Every row comes from one small tree of marks. The marks that hang from a mark follow it in brackets, in the order of their numbers. Every link used is in the known rows. Which tree was each row made from?
In the rows, 128 means zero.
Known rows:
z51(z299): [108 133 141 112 124 137 146 140 135 142 122 127 120 108 137 142 129 143
 104 125 134 154 124 118 107 134 119 105 130 138 113 137 105 134 135 117
 126 149 117 123 133 105 120 145]
z459(z34 z240(z469(z194)) z653): [141 141 137 115 136  90 150 175 127 124 119 149 142 154 179 166 157 202
  90 161  95 160 122 110  71  19 141 138 148  99 147 130 137 167 149 116
 148 127 123 126 113 141 104 196]
z6(z459(z34 z240(z469(z194)) z653)): [152 140 135 110 133  97 147 172 126 128 118 143 142 149 176 179 157 201
  87 154  96 152 124 111  79  25 133 116 145 108 151 130 144 164 140 114
 165 119 125 129 119 143 106 219]
z309(z726): [111 136 140 124 124 150 144 166 120 144 123 111 133 125 157 136 135 142
 105 149 126 146 114 108 109 114 113 128 144 115 131 137 138 148 134 125
 121 139 108 129 117 125 116 139]
z6(z459(z34 z240(z469(z726)) z653)): [153 138 135 112 136 120 147 167 127 121 117 140 143 147 177 179 156 206
  86 152  98 150 111 112  79  46 133 121 145 102 144 119 144 147 134 104
 167 116 126 129 115 141 106 222]
z522(z51 z194): [105 148 140  91 110 139 133 140 138 150 123 124 120 129 138 140 122 138
 115 137 145 118 121 113 113  65 121 132 126 146 110 159 132 143 143 138
 120 104 111 109 129 123 129 143]
z522(z51(z299) z194(z309(z726)) z441): [100 148 146  87 107 157 133 170 130 174 132 118 135 126 144 138 120 138
 136  94 136 133 117 101 117  93 125 124 123 100  80 156 123 146 119  98
 119 104  97 126 115  89 128 142]
z6(z459(z34 z240)): [144 135 137 117 130 117 145 140 140 123 117 127 134 135 163 172 148 167
  98 138 114 145 119 119  68  96 120 121 139 130 146 131 144 141 113 122
 158 124 124 129 128 136 114 196]
z306(z194(z522)): [113 126 144 112 129 118 155 181 124 129 124 132 118 123 141 140 130 141
 110 149 136 139 120 105 113  94 111 132 141 154 122 182 151 170 148 153
 106 113 103 126 110 125 126 145]
z732(z522): [104 130 141 112 110 151 139 144 136 136 120 136 124 100 138 140 119 143
 146 139 136 143 124 116 110 111 117 129 129 137 123 157 138 139 109 145
 113 138 115 122 130 125 108 166]
z240(z469(z194(z306 z309 z522) z726)): [119 128 144 105 145 141 143 252 117 141 134 151 140 125 173 125 142 156
  85 176  94 140 100  89 115  77 139 133 155 115 108 161 144 199 173  93
 107 166  99 125  65 117 107 144]
z6(z459(z34 z240(z469(z194(z306))))): [147 135 135 111 141 112 142 196 133 130 122 146 150 132 180 161 153 189
  84 156  91 143 120 110  68  47 137 112 149 131 138 121 149 171 137 107
 152 133 120 126  99 132 102 193]
z240(z469(z194)): [113 133 137 115 129 115 150 190 123 132 124 141 134 121 164 133 138 176
  87 162 110 141 122 107 112  58 125 122 144 119 125 146 126 168 169 132
 116 148 116 111 114 128 109 147]
z469(z194): [110 137 142 123 126 133 144 185 120 137 124 133 122 122 156 137 135 136
  99 151 129 135 119 109 114  91 116 117 144 128 133 149 133 171 154 135
 118 149 112 125 115 131 114 146]
z240(z469(z194(z306) z726)): [115 134 140 112 141 150 138 241 113 133 129 150 143 118 175 121 141 169
  80 170  98 136 103 101 114  56 136 111 153 121 117 123 138 187 174 103
 113 159 108 118  78 124 101 145]
z459(z240(z469(z194 z726)) z653): [123 141 140 111 137 120 148 205 114 123 122 147 132 138 183 153 136 190
  75 165  94 151 118 105  91  25 138 126 153  93 138 131 133 173 165 106
 135 135 117 131 102 133 104 192]
z309(z726(z469(z194 z240)) z986(z34)): [109 140 149 130 138 178 147 206 104 142 131 145 136 104 201 141 162 194
  80 178  91 125 112  77 113 107 128 103 157  26 140 128 120 168 134 143
 130 143  98 143  81 122  95 104]
z194(z306 z522(z51)): [114 133 146  95 132 137 135 168 141 151 119 129 132 123 151 133 129 125
 115 131 139 132 120 119 113 110 140 139 129 177 105 172 138 168 141 138
 113 150 103 128 100  99 130 147]
z309(z726(z469) z986(z34)): [109 138 145 128 130 131 149 167 121 146 129 127 141 106 167 143 157 188
  90 169 112 138 103  89 105  98 125 119 151  37 138 124 125 141 120 143
 133 138 100 138  94 119  99 112]
z194(z306 z309(z986) z522(z51 z441)): [112 133 151  91 128 123 129 181 140 168 130 123 149 134 144 129 128 121
 134 113 123 134 112  96 113 111 140 150 134 111  91 176 156 175 121 111
 108 146  94 141  80  83 120 144]
z732(z459(z34 z240(z469) z653)): [146 131 135 117 128  96 150 141 136 127 116 159 140 145 159 167 150 208
  66 151 104 163 128 116  73  44 144 150 145 118 146 131 140 143 112 129
 168 130 128 125 128 134 109 232]
z459(z34): [129 133 138 123 127 128 140 139 136 130 120 127 135 135 148 150 155 148
 113 144 128 148 110 117  93 107 116 133 140 128 133 140 137 143 134 129
 134 136 118 120 127 135 116 153]
z469(z194(z522(z51 z441)) z726): [109 139 154 105 132 154 143 209 111 144 116 144 134 128 179 139 133 139
 120 108 147 114 104 110 127  92 122 130 132 118 103 182 128 191 142 147
 110 140  99 130 107 108 134 149]
z732(z459(z240(z469))): [123 127 135 118 126 101 154 149 139 125 119 154 131 118 157 145 127 195
  53 148 108 149 135 116  76  73 138 143 143 133 134 138 136 144 114 141
 145 142 125 121 128 120 114 201]
z522(z51(z299) z194(z306 z309) z441): [102 145 145  78 112 156 120 176 143 174 135 133 131 119 133 132 119 126
 137  98 129 127 119 105 116  91 136 119 125 135  74 146 135 154 130  86
 119 117  99 126  97  84 124 153]
z309(z726 z986): [109 139 142 129 125 132 141 162 120 150 125 103 148 129 148 133 139 148
 101 152 118 150 110  95 104  97 113 129 148  80 132 131 135 149 117 124
 119 140 105 134 110 120 107 123]
z240(z469(z194(z306 z309(z986)) z726)): [116 135 143 113 140 139 137 252 114 143 141 143 152 123 172 119 145 162
  79 179  81 146  96  83 111  49 138 120 159  75 113 127 142 192 166  74
 110 165 102 125  62 116  89 134]
z459(z34 z240 z653): [140 139 138 119 129 109 142 133 135 124 117 132 129 153 160 171 150 169
 107 146 112 160 120 119  68  70 130 141 144 116 151 130 144 143 129 115
 152 124 123 138 127 140 112 198]
z194(z309(z726(z469) z986)): [111 133 144 124 124 126 146 198 125 153 140 135 147 133 152 128 139 160
  97 173 102 158 101  86 101 100 130 131 152  40 134 137 137 154 127 100
 114 154  93 140  91 112  95 121]
z306(z194(z309(z726))): [112 130 143 120 120 142 146 216 112 139 142 115 129 128 156 133 133 137
 105 159 109 151 109  91 111  79 112 127 150 100 125 148 157 170 148 102
 106 117  96 132  88 121 103 135]
z6(z459(z240 z653)): [135 139 138 110 125 121 144 141 134 132 117 126 119 139 154 174 131 161
  92 140 115 146 129 117  91  79 122 114 140 133 151 131 149 141 129 119
 158 121 124 139 127 134 115 220]
z726(z469(z194(z309(z986) z522) z240)): [113 129 150 116 139 154 155 226 120 140 133 177 125 125 177 132 140 171
  85 180  93 134 119  79 109 128 135 124 153  69 132 176 128 185 148 129
 109 162  94 143  85 117 105 124]
z459(z34 z240(z469(z194 z726)) z653): [141 143 139 117 141 113 146 201 117 117 120 154 144 151 191 163 159 201
  84 163  94 156 108 107  75  19 140 132 153  84 143 125 135 172 154 101
 146 130 119 129 104 141 102 193]
z726(z469(z194 z240)): [110 133 146 121 133 175 149 212 117 129 126 178 118 117 186 133 139 177
  82 172 103 127 125 101 113 119 131 104 147 101 139 142 122 173 156 146
 115 149 104 131 103 128 105 136]
z726(z469(z194(z306 z309) z240)): [114 130 148 117 137 187 139 249 120 139 140 179 125 117 183 123 140 159
  83 183  81 131 119  91 113 120 147 104 155  98 132 136 136 187 165 104
 112 168  95 141  66 118  93 138]
z309(z726 z986(z34)): [109 141 143 126 129 142 139 144 118 147 127  96 139 108 159 145 155 159
  98 155 116 136 107  90 107 104 113 125 150  57 132 131 133 141 120 134
 135 134 108 134 102 121 106 117]

Which tree is each row?
[111 126 146 111 125 119 152 180 124 134 120 132 121 126 144 139 128 143
 127 120 141 135 118 105 118  99 106 135 137 146 112 182 158 170 136 162
 107 108 101 129 112 119 130 156] => z306(z194(z522(z441)))
[111 129 149 115 126 120 148 211 114 152 136 116 145 140 149 133 133 139
 123 134 116 148 106  78 112  90 110 145 150  79 111 178 168 180 119 124
 101 115  87 142  87 108 115 133] => z306(z194(z309(z726 z986) z522(z441)))
[111 134 149  94 129 136 130 165 141 157 116 129 137 125 152 134 126 130
 137 100 145 124 119 119 117 117 135 141 126 167  95 173 147 169 130 148
 114 138 101 131 102  93 135 158] => z194(z306 z522(z51 z441))
[ 98 138 139 101 100 154 131 140 140 150 118 138 124 107 126 139 111 144
 170 119 147 124 125 108 113  91 105 133 130 137 107 167 158 138  98 154
 116  99 109 116 133 136 115 176] => z732(z522(z194 z441))
[106 144 141 106 119 152 122 198 129 174 139 115 148 140 134 123 130 126
 128 144 107 131 107  78 108  81 117 137 155  89 104 136 179 162 115  87
 116 115  92 137  78 120 107 138] => z522(z194(z306 z309(z726 z986)) z441)
[123 128 138 107 111 117 147 144 136 133 117 170 133 113 147 156 117 204
  98 144 113 158 142 116  87  43 145 147 136 129 136 150 142 142  84 146
 149 133 124 126 130 126 101 243] => z732(z459(z240(z469) z653) z522)
[114 130 141 108 132 104 153 188 125 140 116 145 137 126 163 137 136 174
 109 137 123 132 123 105 114  81 122 137 141 124 112 178 137 177 157 154
 113 142 110 115 113 120 124 157] => z240(z469(z194(z522(z441))))
[117 131 142 107 147 141 143 238 115 137 124 154 140 120 174 125 141 167
  85 170 107 133 105  99 115  72 135 126 153 133 112 156 139 194 169 118
 111 159 104 121  80 123 113 146] => z240(z469(z194(z306 z522) z726))
[134 135 145 101 108 128 136 130 139 138 114 167 139 124 159 171 131 183
 123 115 133 153 132 128  78  43 152 150 121 131 135 155 133 145  63 149
 159 121 121 133 141 118 108 241] => z732(z459(z34 z240 z653) z522(z51))
[113 136 148 123 139 205 130 249 104 153 142 132 142 127 190 120 145 132
  87 175  69 135 115  72 111 116 136 111 162  80 126 127 150 199 146  82
 110 163  94 149  57 116  90 118] => z469(z194(z306 z309(z726 z986)) z240)
[105 148 145  88 113 166 115 196 132 175 136 119 144 136 154 127 125 123
 137 119 123 119 110  97 119  69 132 138 137 119  89 148 164 166 131  98
 115 108  91 128  85 105 119 147] => z522(z51 z194(z306 z309(z726)) z441)
[111 133 146 123 128 166 146 206 120 147 139 144 140 130 171 128 141 167
  90 177  85 148 110  78 104 123 132 126 155  38 132 136 134 158 133  99
 114 151  95 144  85 114  94 116] => z194(z309(z726(z469(z240)) z986))
[112 132 147 118 138 187 139 233 120 135 130 181 124 113 186 125 140 169
  83 176  93 127 124 100 114 114 143  98 153 119 136 131 131 183 159 134
 115 157 100 137  80 123  99 138] => z726(z469(z194(z306) z240))
[114 135 149  94 136 132 129 167 140 160 135 113 136 113 153 140 146 130
 109 147 113 128 108  91 111 114 143 147 138 101 103 176 142 168 134 111
 124 152  99 139  70  90 114 127] => z194(z306 z309(z986(z34)) z522(z51))
[113 133 147 116 139 142 142 235 116 153 127 156 138 123 171 125 140 157
  94 169 116 140 109 100 111  94 134 119 153 114 134 154 140 190 143 138
 111 158  87 142  84 117 110 129] => z309(z726(z469(z194(z306 z522))))
[111 134 148  89 135 140 136 163 142 157 119 132 128 112 141 135 126 132
 116 116 140 141 123 120 112 126 142 120 124 178  94 170 114 162 137 126
 115 154 104 131 106  81 133 141] => z194(z306 z522(z51(z299)))
[108 135 146 129 131 172 148 192 117 143 128 146 142 126 175 128 144 185
  89 170  98 142 115  87 103 122 128 116 152  54 136 129 125 153 126 135
 115 142  99 140 100 117  99 113] => z309(z726(z469(z240)) z986)
[113 135 139 117 129 115 147 219 113 148 137 129 154 132 169 127 144 173
  85 174  89 151 112  82 106  49 130 130 155  57 124 145 135 178 155 101
 112 153 104 122  88 117  95 127] => z240(z469(z194(z309(z726 z986))))
[110 134 145 123 127 133 144 181 124 151 141 127 140 114 163 140 153 172
  93 174  98 147 100  81 107 105 127 129 155  22 133 135 132 147 128 110
 129 146  96 141  81 113  94 115] => z194(z309(z726(z469) z986(z34)))
[115 130 146 110 139 125 146 223 127 145 125 175 126 120 158 127 137 156
  94 171 122 137 116 105 111  96 137 117 150 134 133 161 136 188 153 144
 111 161  94 136  86 118 112 140] => z726(z469(z194(z306 z522)))
[111 137 145 123 133 152 140 237 113 151 131 155 142 122 172 123 141 159
  92 173 110 141 107 101 111  79 136 107 155 102 137 125 138 182 144 124
 113 154  92 138  81 120 100 130] => z309(z726(z469(z194(z306))))
[119 128 140 103 141 118 143 225 127 146 133 146 139 126 160 127 138 152
  91 174  96 144 117  94 111  79 140 139 153 131 114 169 149 192 173 107
 110 165 102 124  77 115 108 145] => z240(z469(z194(z306 z309 z522)))
[108 141 136 109 116 153 133 180 126 156 136 113 124 135 141 135 130 127
 109 169 116 137 112  89 108  90 110 138 149 106 121 152 154 150 142  96
 121 116 100 124 104 137 114 137] => z522(z194(z309(z726)))
[114 127 145 112 128 105 151 193 124 139 138 124 129 132 138 135 133 135
 107 159 115 149 112  84 108  93 114 142 148 104 120 185 155 174 137 120
 100 124  95 134  93 116 113 134] => z306(z194(z309(z986) z522))
[113 139 151 103 142 164 133 234 113 147 124 146 133 122 177 129 137 126
 100 141 131 121 101 107 122  84 138 121 140 146 109 165 131 204 158 122
 107 157  95 133  81 108 122 140] => z469(z194(z306 z522(z51)) z726)
[110 129 150  94 124 124 153 193 126 144 135 133 123 120 146 140 124 136
 116 126 134 148 118 103 116  99 128 125 127 134  97 191 122 170 147 115
 102 123  97 129 103  87 125 137] => z306(z194(z309 z522(z51(z299))))
[115 131 142 110 136 105 153 216 116 151 132 126 151 134 165 129 144 171
  91 174  96 153 112  80 108  67 130 145 153  72 118 176 138 184 153 112
 108 157  99 127  89 114 106 125] => z240(z469(z194(z309(z726 z986) z522)))
[112 127 147 121 125 176 151 242 108 133 143 149 127 125 179 129 136 169
  92 174  88 142 113  84 112 100 127 114 152  79 129 144 147 174 154 112
 103 119  91 138  77 121  97 127] => z306(z194(z309(z726(z469(z240)))))
[109 137 144 127 126 125 148 183 124 150 127 139 147 130 152 128 140 177
  95 166 114 154 107  94 100  91 125 122 151  58 138 129 128 149 119 134
 116 144  97 136 104 117 102 117] => z309(z726(z469) z986)
[110 130 150 117 136 164 153 208 119 137 119 183 121 124 182 136 137 177
 105 145 118 121 127  99 119 139 129 118 143 105 125 174 130 181 147 169
 113 148  98 137 102 121 119 146] => z726(z469(z194(z522(z441)) z240))
[111 138 145 125 126 135 140 216 108 154 138 117 142 132 162 130 142 129
  96 164 103 148 107  82 108  80 118 124 154  61 132 142 142 181 140  96
 112 156  97 138  90 119  99 123] => z469(z194(z309(z726 z986)))
[114 129 144 107 135 136 132 168 139 151 117 132 131 125 141 134 129 126
 130 120 135 134 118 112 114 138 122 139 141 167 108 168 160 168 131 142
 117 142 104 136 101 112 129 163] => z194(z306 z522(z441))
[114 132 141 115 133 141 147 234 112 130 135 145 138 123 175 130 141 167
  82 172  96 139 102  94 115  62 127 126 153  82 117 142 132 180 179  90
 112 157 108 117  89 124 101 145] => z240(z469(z194(z309) z726))
[112 133 152 101 141 179 143 231 123 143 125 186 125 120 193 127 135 167
  91 160 111 119 126 103 118 114 153 110 140 133 120 167 122 194 159 151
 108 157  93 137  80 107 115 132] => z726(z469(z194(z306 z522(z51)) z240))
[115 132 149 112 136 149 133 239 114 164 132 130 142 132 166 127 136 116
 120 139 113 138 109  89 117 115 128 136 152 117 112 171 166 203 141 104
 111 156  87 147  70 109 116 146] => z469(z194(z306 z309(z726) z522(z441)))
[141 138 134 111 132  92 148 142 138 121 117 140 140 151 165 168 153 204
  98 157 100 168 124 115  67  40 139 146 145 105 144 129 139 142 144 115
 150 121 126 126 121 137 106 201] => z459(z34 z240(z469) z653)
